Each row comes from the steps of one path. Every step used is in the known rows, and no mark comes twice. Write the path behind each row, first mark first.
Known rows:
gena-bina: [  0  -7   3   2   0  10   9 -12   6  -1   6  20  -2 -16   2  -6  -4  18
   1   1  31   3  -5  -3   4 -15 -11   8   6 -10   3   6  15  -8]
gena-bina-bazav-sufuzu-nibo-vuzig: [-21 -16  16  14   3   7  18  33  12  18  -1  12 -11 -14   7 -15  12   8
  -4 -16  -1 -36 -10  23 -25  -8  35  -3  31  14  -7   5  10 -20]
bina-bazav-sufuzu-nibo-vuzig: [-21  -9  20  10  12  -2  17  28   5  20  -7  -5  -9  13   6   0   3  -4
  -1 -18 -24 -21   4  11 -27   3  39  -3  29  15  -7  -6  -5 -11]
ludal-bina-nibo: [-15   6  12   4   1   4   2   4  -7   9   3  -8   8  20 -15   5  -8 -28
  -7 -16 -14  -6  -3  21  -3 -23   0   3 -14  -2 -17 -12   9  -3]
sufuzu-nibo-vuzig: [ -1 -10  11  14  11  11   2  -9   2  16 -12 -14 -15  12 -12   8 -18   0
  -1 -11  -3 -14  24   0  -5 -14  11  16  27  16  -6  -3  -8  15]
vuzig-nibo-sufuzu-bazav-bina: [ 10   3 -14   7  12   5 -13  22  -7 -21 -19  -3  -8  -1 -10  -8  -6  17
  -9   2  14  -3  15 -14   0  17  -3 -21   4   7  10 -19 -13  29]
bazav-bina-ludal-vuzig-nibo-sufuzu: [ 11   6 -19   3 -15 -16 -36 -16  -9  -8 -11 -28  15  28   3 -13   6 -15
  -2  13   2  13  24 -46  18  41   8  -3 -20  21  12  -5 -26  -6]
bazav-sufuzu: [ -8 -10  16   6   4  -6  13  -3  -5   6  -5   7   7   4   8  -2  13  12
   3   0 -10  10  -6 -15 -10   4   2   2   0 -15   7   6   4  -7]
gemorev-nibo-vuzig-ludal: [ -1  10  -9 -15   3  -3  20 -15  -7  20   5 -22  -3  14  -1  19   6 -25
  13  21 -24   5  27  17  10 -16 -12  24  25  -7   9  11   5   3]
bina-nibo-sufuzu-bazav: [ 12 -25   4   9  18  -7  -9  26   1 -13  16  -9  -9 -50  -6   7   7  14
 -36 -17   0  -4  -8  16  -8 -20  -4  -6 -13  -3 -15 -17   4  13]
ludal-vuzig-nibo-bina-bazav: [ -9  28  -8 -33   9   2  -7 -30   5  -8 -19  -9 -11  37 -10  -5   2 -30
  12 -16  18  10 -39 -29   9  49   5 -23   6  21  19 -26 -16   6]
bina-ludal-vuzig: [ 20   1   6  -7 -12 -20 -19 -42  -1   8  10 -10   9  14  12  -4   4 -22
   4  19   5  28  -1 -40  23   9  -5  12 -16  -1   2   4 -21  -8]
bina-bazav: [-13   8  10 -13  11  -2  18   7  10   0   9   7   3  10   8   4  -6  -6
   5  -5   2  20  -2  -4 -14   9   8  -5   6  -2   3  -7  -4 -11]
bazav-bina-nibo-sufuzu: [ -9 -14   5  15  -3  -7  -8  30  -8 -16 -11 -11  19   1  -7  -1   2   9
 -27  -6 -22   5  22  10 -14  -5  -1  -6 -28  19  -1  -4  -8  -2]
sufuzu-bazav-bina-nibo-vuzig: [ -1 -17  22  14   0   5   5  18 -23  -8 -34   4 -17 -14 -28  -8   4   9
  -2   3 -14 -14   6  20 -18 -19  -4 -17   3  15  -6 -22 -10  24]
bina-bazav-sufuzu: [-21   1  18  -6   8 -12  21  24   5   6   5  11   7   8  18  -4  14   1
   1  -6 -13  14 -14  -3 -23  17  17 -13   3  -9   3  -3  -1 -19]
nibo-sufuzu-bazav: [ 21  -9  -2   2  13 -15 -11  14   9 -17  16   0 -10 -28   1  10   7  20
 -13  -7  11   3   5  -8  -7  -7  -8   1   1 -12  -7  -4   1  14]
ludal-bina-gena: [  0  21   5  -5   1  -1   7   1   5   7  -7  14  14  44  -6  17 -12   9
  30  -9   1   4   4  11 -19 -16 -10  17  11 -10 -26  13   5  17]
bina-nibo-sufuzu: [ -6 -22  -2   8  11  -4  -5  16   0 -10  13 -23   7 -27  -4   8   6   9
 -31 -22 -11   5   7   7 -13 -13   1   6 -21   5  -9  -7   6  -9]
tori-gena-bina-nibo: [ -9 -25  -4   7  -7  42  13  -9   3   0   5  29  -6 -44  -9  -8 -19  24
  -6  -5  14 -10 -28  25  12 -20 -17   0 -20   0   1   1  17 -12]
gena-bina-nibo-sufuzu-bazav: [ 14 -32  -1  13   9   1  -9  31   9 -18  20   6 -14 -71  -4  -7  14  26
 -37 -19  25 -20 -19  25  -3 -31  -6  -2 -10  -6 -14 -10  20   0]
nibo-sufuzu: [  6  -9  -4   2  10 -12  -7   4   6 -14  12 -12   8   0   2  13   3  11
  -5 -13   0  11  16 -17  -7   2  -2  13  -6  -2  -1   4   4  -7]
bazav-bina-ludal-vuzig-nibo: [  5  16  -7  -3 -15  -4 -19 -37 -17   4 -22 -13   9  38   4 -21  -3 -26
  11  28   7  20  12 -45  28  36  -1  -8 -14  19  19  -9 -32   3]
gena-bina-ludal-vuzig: [ 18  -3   3  -3 -22 -15 -17 -40   6   6  16   9   5 -11  13 -15  12  -7
   3  21  30  11 -11 -30  27   1  -7  12 -12  -2   0  12  -4 -21]
sufuzu-bazav-bina-ludal-vuzig: [ 28  11  18  -1 -20 -27 -22 -20  -9  -5 -11  15   2   8  13 -14   6 -14
   4  44   4  15   4 -28  23   5 -15 -15 -17   1  -1  -1 -35  21]
ludal-vuzig-nibo-sufuzu-bazav: [ 25  -1 -18 -14  10  -2 -31  -4   7 -22   1 -27 -18 -17 -15  -3   9 -12
 -18 -15  28  -3 -14 -32   7  16 -14  -1   7  -3  13 -30 -16  13]
tori-gena-bina-nibo-sufuzu-bazav: [ 12 -30 -12  12  -1  29  -4  21  10 -19  23  27 -18 -86  -6  -2  -5  38
 -21  -9  15 -31 -29  33   3 -26 -13  -8 -21  -7 -10  -2  19   3]
ludal-bina: [ -4  24   9  -1  -3  -4  -1 -12   1   5   4   3   7  44  -4  11 -13 -20
  16  -8  -1   3   7  -2  -3 -12  -5  10   1 -11 -11   1   3   0]
gena-bina-nibo: [-11 -26   9   8   0  14  10   0  -2   0   5   8   0 -35  -5 -11   3  12
 -22 -10  20  -2 -19  18   5 -25  -7   2  -9  -2  -2  -6  15 -15]
bina-ludal-vuzig-nibo: [ 10   6 -15  -9  -3  -2 -20 -48  -7   9  -1 -26   0  13   2 -12  -3 -25
   3  10  18  21  -8 -49  36  30   1   4  -7   5  16 -15 -21  -3]
gemorev-gena-bina-nibo-sufuzu: [ -9 -27 -10  15 -15  16 -18  18  11 -16   5 -10   3 -62  -5  -4   3  32
  -7 -24  11 -17 -11   8 -11 -20   0   9  -6 -11   4   7  13 -45]
gemorev-nibo-sufuzu-bazav-bina: [  8  11   4  -7  -3 -21  -9  24   3 -12   1  14   3   4   2   9   4  10
 -12  22  -2   1  21  21  10 -24 -19  -8  -7   4 -20   7  -4  27]
nibo-vuzig-ludal-bina-gena: [ 10  26  -8  -7  -2  -4  16   3  -6  15 -11 -10   3  40 -13  25   0 -12
  43   4 -28  -4  26  20 -31  -7  -2  28  31 -16  -4  16   7  16]
gena-bina-bazav: [-14   4   7 -10   3   4  17  14  17  -3  10  24  -1 -12  13  -8  -2  10
   2  -6  25   5 -12   6  -9  -1   5  -6   8  -3  -1  -1  10 -21]
gemorev-nibo-vuzig-ludal-bina-gena: [  2  37 -12 -22  -7  -6  19  -2  -2  24  -5  -8   5  47  -9  32   0 -19
  40  11 -29  -7  27  43 -12 -27 -13  35  32 -13 -20  26  13  18]

Which path is each row?
[-19  10  17 -10   2 -15  17   0  -2   4  -7  20   5  26  14   2  18   1
  13  -6 -13   8 -32  -3 -16  29  20 -29   0   5   1   8   8  -1] => nibo-bina-bazav-sufuzu
[ 33   4   5   1 -19 -38 -39   2  -2 -17   3   1   7   0  11  -7  16  -7
  -9  28  -2   9  19 -27  11  10  -7 -11 -24   6  -4   4 -28  11] => nibo-sufuzu-bazav-bina-ludal-vuzig
[-20  28   3  -6  -5 -18  22  31  -6  15   1 -16   1  37   5   8  22 -42
  22  -1 -52 -11  12  17 -37  15  28   2  24 -16   9   2   8 -28] => nibo-vuzig-ludal-bina-bazav-sufuzu
[  6  -4  -4  10  10   6  13  -8  -4  19  -5 -26 -11  10   1  12 -16 -22
  -5   5 -24 -11  40  12  -1  -7   8  19  31   1  15   5  -5  12] => sufuzu-nibo-vuzig-ludal
[ -5   9 -14  -4  18  17   4 -44 -12   1 -23  -3  -8  30 -12   4 -12   3
  16 -10  20   6 -22 -26  22  30   0 -15   8  13  13  -9   5  28] => vuzig-nibo-bina
[ 15  -7 -21   1  25   7 -13   9   1 -15   4 -15 -17 -23  -5   4  -2  17
 -13 -16  24  -5  -4 -19   8  11  -3  -6  11  -5   5 -22   1  23] => vuzig-nibo-sufuzu-bazav
[-21  -2   3  -4 -11  22  27  18  12   2  12  45  -2 -26  15 -11   2  24
  10   1   0 -11 -36  15 -14   9   6 -14  -4 -10   7  15  15 -27] => tori-gena-bina-bazav-sufuzu
[ -1  -7  -7   0 -10  34  14 -23  10  -4   6  40  -8 -22  -3  -2 -21  30
  15   6  21  -7 -15   3  14 -12 -20   4  -3  -8  11  14  13  -5] => tori-gena-bina
[-17  36  11 -13   0 -10   8  16  10   6  12   6   8  48   4  10 -11 -26
  13 -11 -11   7   1  12 -15   1  14  -3   4  -5 -12  -5  -1 -13] => ludal-bina-bazav
[ -8   2   5 -13   0   3  10 -21  -2  12  -3  -7  -6  19 -15  18   3  -4
  17   5  -4   0   9   6   3 -24 -10  18  19   6  -8   4   8   3] => gemorev-nibo-vuzig
[ -5 -30 -16  10  -6  31  -2  12  11 -11  18  16  -2 -59  -9  -1  -7  35
 -19 -17   5 -19 -15  23   1 -19  -8   2 -27   5  -3   5  21 -18] => tori-gena-bina-nibo-sufuzu
[ -2 -15  -3   4   8   7  18  -1 -20  10  -5 -35  -9 -19 -13   9   6 -21
  -6  -1 -32   0  17  14 -12  -8  -1  13   8  -3  15 -10   3  -5] => bina-nibo-vuzig-ludal
[ 23   1   4   6   4 -16  -2  39   1 -23 -16  27   6   0  -2   7   5  50
   7   9   5   3  19   8 -30  -6 -16  -6   4   1 -19  13  -7  42] => nibo-sufuzu-bazav-bina-gena
[-26  14  -5 -10  15   4  16  -3  -8   7 -20   4  -4  29   7  -6  12   0
  11 -15  -1   5 -38 -13  -4  51  26 -36   9   9  10 -11   7   4] => vuzig-nibo-bina-bazav-sufuzu
[-10  -1  -1   8   2  -9 -17  22   1  -6  16 -23  12   9 -10  13   0 -17
 -22 -32 -22  -9   7  21 -12 -18   8  11 -24   3 -22  -7  10 -14] => ludal-bina-nibo-sufuzu
[  2   3 -19   5   8   3  -7 -61 -19  16  -8  -7  -4  25   7   2  -7   4
  17  11  11  15 -12 -33  44  41  18 -17  -5  13   4   1   4  26] => vuzig-nibo-bina-ludal
[  1  -9  22  12   3   2   4  19 -16  -8 -20  16  -4 -14  -8 -12  -6   7
 -19  13  -6   2   0  20  -1 -19 -13 -22 -15   5  -5 -17 -13  27] => sufuzu-bazav-bina-nibo
[  9   0 -22 -15   7   1 -26 -16   6 -19  -2 -36  -3   7 -12  -1   7 -14
 -11 -22  18   7  -5 -44   1  27  -9  13  -1   9  19 -20 -15  -8] => ludal-vuzig-nibo-sufuzu
[-22  -2  21   6  14  -7  18  31  12  19   5   8   3  10  22  -6  -5  -8
 -21  -9 -18  -7  -4  18  -9   6  27 -10   8   4  -9  -1  -6  -6] => bina-bazav-sufuzu-nibo
[ 10  31  -8 -10   1  -7  16   3  -1  11   0   0  20  39   7  20  -9 -13
  24   7 -21  10  19  21 -15  -7 -14  23  14 -26  -7  22   6  19] => vuzig-ludal-bina-gena
[ 17   1 -19  17   3  -9 -21   6 -14  -6  -5  -9  -1  -4  10  -9  -3  16
  -5  18   6   2  24 -22  25  25  15 -23  -9   8  -1  -7 -14  30] => vuzig-nibo-sufuzu-bazav-bina-ludal
[ 19   7   6   2  -7 -21 -23 -61   5  19   1  -3   0  32  17   1  -8 -28
  -2  13   2   4  -9 -21  44  15   8  -3 -13  24 -14  15 -19  21] => sufuzu-nibo-bina-ludal-vuzig
[  4   8 -10 -18   7  11 -11 -36  -2  -5 -15 -26  -8  19 -14  -9  -4 -24
  -4 -11  23  14 -15 -41  14  24 -17   8   5   2  24 -23 -19  -1] => ludal-vuzig-nibo
[ -2 -25  -7   9   2  15  17   3 -12   8   0 -21 -10 -42 -10  -6  11  -7
 -10   0 -10 -14   5  24  -7 -18  -1  14  11  -5  16  -4  20 -19] => gena-bina-nibo-vuzig-ludal
[ 15 -10 -29  -1  -9  -4 -37 -24   6  -5  18 -22   3 -21   7 -15  16  -5
  -7  -1  38  -1  -8 -42  30  23   7  11 -11   6   9  -2  -2 -22] => gena-bina-ludal-vuzig-nibo-sufuzu
[ 17  -3  -8  -5 -30  13 -12 -49   9   4  17  26  -2 -21   8 -11  -9   2
  16  25  18   4 -23 -25  36   0 -16   8 -22  -4   4  19  -4 -16] => tori-gena-bina-ludal-vuzig
[ -4 -32  -3  12   2   4  -4  21   9 -13  17  -7   2 -48  -5  -4  12  22
 -32 -24  14 -12  -5  17  -8 -21   0   9 -16   2 -12  -3  22 -20] => gena-bina-nibo-sufuzu
[ 17   0   6   8  -1 -18 -12  28  -1 -25  -6  13   1  -6   1   3   3  23
 -10  11  -1   4  23  -4 -12  -4 -10 -12  -5   0  -3   0  -8  23] => nibo-sufuzu-bazav-bina
[-15   7  -4 -10  -5  28  22   3  18  -2  17  44  -6 -19   8  -2 -18  21
  15   0  14  -3 -23  14  -1   3  -2  -7   0  -5   5   5  11 -20] => tori-gena-bina-bazav
[ -2   0  -7 -15   4 -14  -3   1  14  -1  22  -9  11   3   4  21   4  -1
 -10   0  -2   7  15   7  11 -17 -11  17  -5  -1 -16  15   9  -2] => gemorev-nibo-sufuzu
[ -4  12   4  16  -1  -4   8  14  -6  28  -4 -24  -2  38   1   6   2 -43
   3   2 -51 -31  28  24 -14  -8  23  17  26  -7  -2  14   6  -1] => bazav-sufuzu-nibo-vuzig-ludal-bina
[ -7 -19 -13  12 -18  27   5   0  -7   1 -11 -23 -15 -54 -13  -6   3   3
  15   0 -10 -18   1  21 -16 -16  -2  12  23 -20  31   6   8 -38] => gemorev-gena-bina-nibo-vuzig-ludal
[ -9  44  -4 -18   0 -13  16  18   8  10  21  -9  11  39  16  10 -10 -54
   7   7 -33   9  19  21 -13  11  11   2   8 -20   9   0   1 -13] => vuzig-ludal-bina-bazav
[-15  -6  21   9  -1   4   7  10 -17  -4 -23   2  14   9  -7 -10  -9  -1
 -16   6 -15  11  15  13  -6 -11  -7 -12 -22  14   1  -9 -10   6] => bazav-bina-nibo
[-25  24  19  -7  -4 -16  12  29   6   9   5  10  13  39  11   2   9 -25
  12 -12 -26   0 -12  10 -27   6  23  -8   1 -13 -11   3   7 -24] => ludal-bina-bazav-sufuzu
[-21  -6  16  -3  -2  -5  20  28  10   2   8  26   7 -15  17 -17  21  14
   0  -4   9  -1 -27   8 -19   5  16 -12   7 -12   2   8  17 -31] => gena-bina-bazav-sufuzu
[  7 -12 -11   8 -19  23   6 -37  -1  14  21  41  -1 -24  17  -5 -20  30
  20  27  14   3  -9  -7  35  -2  -4   3 -16  -8   0  25  13 -11] => tori-gena-bina-ludal
[  1   2   9   6  13   1   2 -34   4  12 -10   9  -5  28   4  10 -23  -2
  -6  -6   4  -4  -3   2  21   0   4  -8   7  19 -11  13  -1  33] => sufuzu-nibo-bina
[ -7  -7   6  12  -6   3  18  15 -28   3 -28 -24   3   8 -15  -2   2 -18
  -3  17 -44   0  33  20 -17  -2  -1  -1   0  10  22  -4  -7   4] => bazav-bina-nibo-vuzig-ludal
[  7   4 -23  -1 -28  20 -33 -48   3   5  -7 -15  -7 -24   2 -25  -5  -1
  25   8  37   1 -22 -46  36  23   0   6   8 -13  29   1 -15 -38] => gemorev-gena-bina-ludal-vuzig-nibo
[ 10   9  19   4  -1  -7   5   7  -8 -12 -19  24  -4   9   0  -7  -6  11
   3  22   6  10  12  -3  -2  -7 -17 -19   1  -4  -2  -5 -15  32] => sufuzu-bazav-bina
[ 18  11   4  -8  -1 -19   0  36   6 -12  -8  28  10   4   2  14   5  38
   6  17   3   3  17  32  -8 -24 -25  -1   3   2 -33  22  -3  47] => gemorev-nibo-sufuzu-bazav-bina-gena
